What can hang from each mark
renu: besubo
besubo: gitor renu sape
gitor: besubo zakomu
zakomu: gitor
mukig: renu sape
sape: besubo mukig povep

Every row comes from one small tree of marks. The marks that hang from a mark follow it in brackets, in alphabetical order. Every link used is in the known rows. Which tree was each row made from?
Known rows
zakomu{gitor{besubo{renu sape{povep}}}}: [-0.56, -1.41, 1.05, -0.89, -0.39, 0.33, 2.88, -1.67, -1.62, -0.65, 1.41, -1.53, 1.91, 0.81, -2.01, -1.27, 2.63, -1.76]
sape{mukig{renu}}: [-2.35, -0.83, 0.67, 0.23, -1.72, 0.21, -0.62, 4.14, -0.99, 2.95, 2.42, 1.41, 1.93, -5.05, -1.10, -2.33, -2.03, 3.29]
gitor{zakomu}: [-2.49, 1.14, -1.34, 0.72, -1.68, -0.21, 0.39, 1.96, 1.28, 1.24, 2.04, 0.77, -0.57, -1.45, -1.55, -2.00, -1.89, 2.08]
gitor{besubo{renu sape{povep}}}: [-1.65, -2.32, 1.52, -0.71, -0.92, 1.56, 2.09, -1.45, -1.13, -0.10, -0.18, -1.95, 1.10, 0.38, -0.70, -0.60, 2.23, -1.31]
gitor{besubo{renu sape{povep}} zakomu}: [-1.17, -0.59, 0.03, -0.38, -1.20, 1.75, 3.45, -2.32, 0.92, -0.88, -0.08, -2.02, 1.32, 2.38, -1.33, -0.63, 1.69, -2.52]
besubo{gitor sape{mukig}}: [-2.97, -0.53, 0.71, 1.42, -0.74, 0.94, 0.99, 1.95, -2.20, -0.76, 0.43, -1.33, 0.71, -3.84, -2.06, -1.85, 0.83, 0.42]
sape{besubo{gitor} mukig{renu} povep}: [-1.53, 0.71, 0.56, 1.09, -1.48, 0.91, 0.03, -0.63, -0.39, 0.73, 1.82, 0.34, 2.46, -6.42, 2.77, -2.90, 0.02, 1.34]
sape{besubo{gitor renu} mukig}: [-1.16, 0.62, 1.93, 1.51, -0.53, 0.91, -0.45, 0.00, -1.51, -0.75, 0.20, 0.21, 2.55, -4.67, 0.70, -3.52, 1.14, 0.37]
besubo{gitor{zakomu} sape{mukig{renu}}}: [-2.63, 0.70, -0.49, 1.13, -1.14, 1.11, 2.88, 1.45, -0.65, -0.23, 0.98, -1.54, 1.71, -2.15, -2.50, -2.16, -0.81, -2.25]
renu{besubo}: [-2.16, -0.86, -0.26, 0.63, -0.88, 0.30, 0.97, 1.71, 2.52, 2.46, 2.24, 1.48, -1.13, -1.53, -1.29, -1.47, -1.35, 3.71]
gitor{besubo{renu}}: [-1.60, -0.95, 1.34, -0.75, -1.41, 0.43, 1.70, 0.84, -0.84, -0.15, 0.45, 0.52, 0.42, -0.37, -1.36, -1.90, 0.88, 0.60]
sape{mukig{renu} povep}: [-2.14, -0.92, 0.49, 0.02, -2.01, 0.41, -1.01, 1.93, -0.50, 2.86, 3.05, 0.54, 2.19, -5.86, 0.65, -1.89, -1.06, 3.37]
zakomu{gitor{besubo{renu sape{mukig}}}}: [0.02, -1.02, 1.34, -0.44, -0.16, 0.43, 3.09, 0.85, -2.14, -0.69, 1.01, -0.17, 3.12, 0.15, -3.24, -1.58, 2.29, -0.42]
mukig{renu}: [-3.19, -1.04, 0.31, -0.01, -1.62, -0.22, 0.15, 3.14, -0.87, 3.34, 2.46, 0.50, -0.01, -3.73, -1.21, -2.07, -2.33, 1.24]
gitor{besubo{sape{mukig{renu}}} zakomu}: [-1.11, 0.19, -0.54, -0.03, -1.49, 1.75, 4.10, 1.78, 1.09, 0.43, 0.30, 0.47, 2.34, 0.77, -2.34, -0.81, -0.60, 0.09]
besubo{gitor{zakomu}}: [-2.99, 2.13, -1.23, 0.94, -1.78, -0.39, 1.35, 0.54, 0.24, -1.17, 1.83, 0.02, -1.33, -2.32, -1.56, -2.93, -0.94, 0.10]
besubo{gitor renu sape{mukig povep}}: [-2.52, -1.40, 1.76, 0.67, -0.75, 1.32, 0.30, -1.55, -2.78, -1.26, 0.32, -3.30, 2.11, -3.47, -0.84, -1.91, 2.57, -2.39]
mukig{sape{povep}}: [-1.85, -1.15, -0.31, 0.52, -1.12, -1.67, -1.28, 1.24, -0.93, 0.98, 2.68, -0.48, -0.64, -3.54, -0.21, -0.18, -0.38, 1.81]
zakomu{gitor{besubo{renu}}}: [-0.38, -0.25, 0.88, -0.98, -0.79, -0.84, 2.35, 0.44, -1.60, -0.55, 1.93, 0.70, 1.36, -0.09, -2.59, -2.30, 1.34, 0.15]

Write each row's tree
[-0.90, -0.33, 0.07, 1.38, -0.56, -0.95, -1.30, 0.09, -0.15, 1.07, 1.87, 0.09, -0.07, -3.45, 1.74, -0.35, -0.34, 1.66]
mukig{sape{besubo povep}}
[-0.68, 0.32, -0.86, 0.13, -1.62, 1.83, 3.21, -0.11, 1.82, -0.79, 0.55, -0.07, 1.80, 0.39, -0.88, -0.39, 0.97, 1.60]
gitor{besubo{sape{mukig povep}} zakomu}
[-1.25, 0.10, 1.02, 1.37, -1.03, 0.94, -0.54, 2.89, -0.11, 3.20, 1.53, 2.06, 2.86, -5.17, 1.13, -2.44, -1.75, 3.12]
sape{besubo mukig{renu}}
[-2.74, -0.01, 0.08, 0.64, -0.93, 1.23, 1.84, -3.30, -1.03, -1.73, 0.45, -4.19, 0.69, -0.27, -1.42, -1.84, 1.73, -5.21]
besubo{gitor{zakomu} renu sape{povep}}
[-2.17, 0.23, -1.34, 1.00, -0.74, 1.36, 3.35, -2.62, 3.34, -0.40, 1.45, -1.91, -0.85, 0.43, -1.20, -0.96, 0.40, -1.19]
renu{besubo{gitor{zakomu} sape{povep}}}
[-0.91, -0.81, 0.19, -0.20, -0.37, -0.15, 3.55, 1.27, -1.37, -0.09, 1.53, 0.36, 0.66, 0.37, -2.81, -1.24, 1.25, 0.41]
zakomu{gitor{besubo{sape}}}
[-0.93, 0.48, -0.69, 0.55, -1.37, 1.76, 3.77, 1.80, 1.30, -0.78, -0.03, 0.71, 1.55, 1.07, -2.23, -0.72, 0.30, 1.67]
gitor{besubo{sape{mukig}} zakomu}
[-0.71, -1.34, 1.17, -0.71, -0.18, 0.03, 3.22, -0.02, -2.08, -0.57, 1.07, -0.87, 1.69, 1.22, -3.17, -1.45, 2.11, -1.69]
zakomu{gitor{besubo{renu sape}}}
[-3.28, -1.65, 1.39, 0.38, -0.70, 0.90, 0.65, -2.61, -2.68, -1.10, 0.44, -4.15, 0.46, -2.11, -0.86, -1.77, 2.24, -4.02]
besubo{gitor renu sape{povep}}
[-1.72, -0.47, -0.04, 0.08, -1.79, 0.61, 1.12, -0.21, 1.54, 1.38, 2.94, 0.26, 1.62, -4.79, 0.37, -2.23, -0.48, 2.30]
sape{mukig{renu{besubo{gitor}}} povep}
[-1.39, -0.24, -0.01, 1.02, -0.77, -1.24, 0.40, -0.81, -1.03, 0.82, 2.12, -1.04, 0.38, -4.33, 1.71, -1.17, -0.54, -1.99]
mukig{renu sape{besubo{gitor} povep}}
[-1.48, -2.09, 0.05, 0.95, -0.50, 1.78, 1.24, 0.27, 2.31, 2.16, 1.55, -0.30, 0.98, -1.80, -0.68, -0.16, 0.37, 3.14]
renu{besubo{sape{mukig povep}}}
[-2.15, 0.37, 0.61, 1.06, -0.69, 1.47, 1.79, -0.30, -1.50, -1.91, -0.18, -2.60, 2.20, -1.01, -2.94, -2.30, 1.12, -3.48]
besubo{gitor{zakomu} renu sape{mukig}}
[-1.00, 0.52, 1.62, 1.23, -0.93, 1.20, -1.12, -2.21, -1.03, -0.91, 0.84, -0.53, 2.83, -5.42, 2.31, -3.05, 1.87, 0.48]
sape{besubo{gitor renu} mukig povep}
[-3.41, -1.49, 1.58, 0.69, -0.38, 0.77, 1.20, -0.56, -3.16, -0.92, -0.22, -3.41, 0.20, -1.67, -2.39, -2.27, 1.45, -4.11]
besubo{gitor renu sape}
[-1.20, -0.20, 0.21, -0.08, -0.94, 1.58, 3.82, -0.24, 0.57, -0.80, -0.52, -1.32, 1.15, 3.10, -2.74, -0.96, 0.86, -2.51]
gitor{besubo{renu sape} zakomu}
[-1.45, 1.62, 0.18, 1.07, -1.08, 0.82, 0.56, -4.07, 0.70, -1.18, 0.94, -1.52, 0.93, -2.27, 2.01, -2.88, 0.94, -2.19]
sape{besubo{gitor{zakomu} renu} povep}
[-1.87, 0.22, 1.33, 0.89, -0.80, 0.71, -0.57, -3.20, -0.94, -0.62, 0.80, -1.39, 0.70, -3.83, 2.41, -2.97, 1.53, -1.26]
sape{besubo{gitor renu} povep}
[-2.80, -0.74, 0.36, 1.01, -1.06, 1.23, 0.36, -0.17, -1.76, -0.99, 1.03, -1.96, 0.86, -4.36, -0.39, -1.55, 1.59, 0.37]
besubo{gitor sape{mukig povep}}
[-0.75, -0.49, 1.88, 1.10, -0.90, 1.44, -1.95, -0.90, -0.31, 1.25, 1.08, 0.33, 3.43, -4.79, 2.43, -2.28, 1.10, 2.40]
sape{besubo{renu} mukig povep}
[-2.24, -2.19, 2.01, 0.86, -0.35, 1.53, -0.19, 1.98, -2.43, 1.22, 0.17, -1.60, 2.63, -2.11, -2.48, -1.49, 0.86, -0.45]
besubo{renu sape{mukig}}
[-0.76, -0.88, 1.30, 1.41, 0.15, -0.96, -1.03, 1.09, -1.49, 1.05, 0.93, -0.30, 0.93, -2.04, -0.26, -0.99, -0.31, -0.77]
mukig{sape{besubo{renu}}}
[-1.19, 1.37, -0.68, 1.50, -0.64, -1.22, 1.69, 0.70, -0.18, 0.23, 1.66, -0.32, 0.47, -2.15, -0.25, -1.54, -1.98, -2.81]
mukig{renu sape{besubo{gitor{zakomu}}}}
[-1.51, -1.09, -0.73, 0.19, -0.84, -1.33, 1.88, -0.93, 0.95, 1.08, 3.14, -1.12, -0.62, -2.64, -0.47, -0.62, -1.12, -1.35]
mukig{renu{besubo{gitor}} sape{povep}}
[-1.26, 0.35, -1.45, 0.71, -0.80, -1.34, 3.24, 0.60, 1.85, 0.73, 2.64, -0.36, -0.63, -0.62, -2.55, -0.95, -2.37, -2.16]
mukig{renu{besubo{gitor{zakomu}}} sape}
[-0.98, 0.01, 1.22, 1.40, 0.00, -1.22, -0.20, -0.17, -2.15, -1.05, 0.62, -0.94, 0.31, -2.64, -0.29, -1.66, 0.50, -2.43]
mukig{sape{besubo{gitor renu}}}
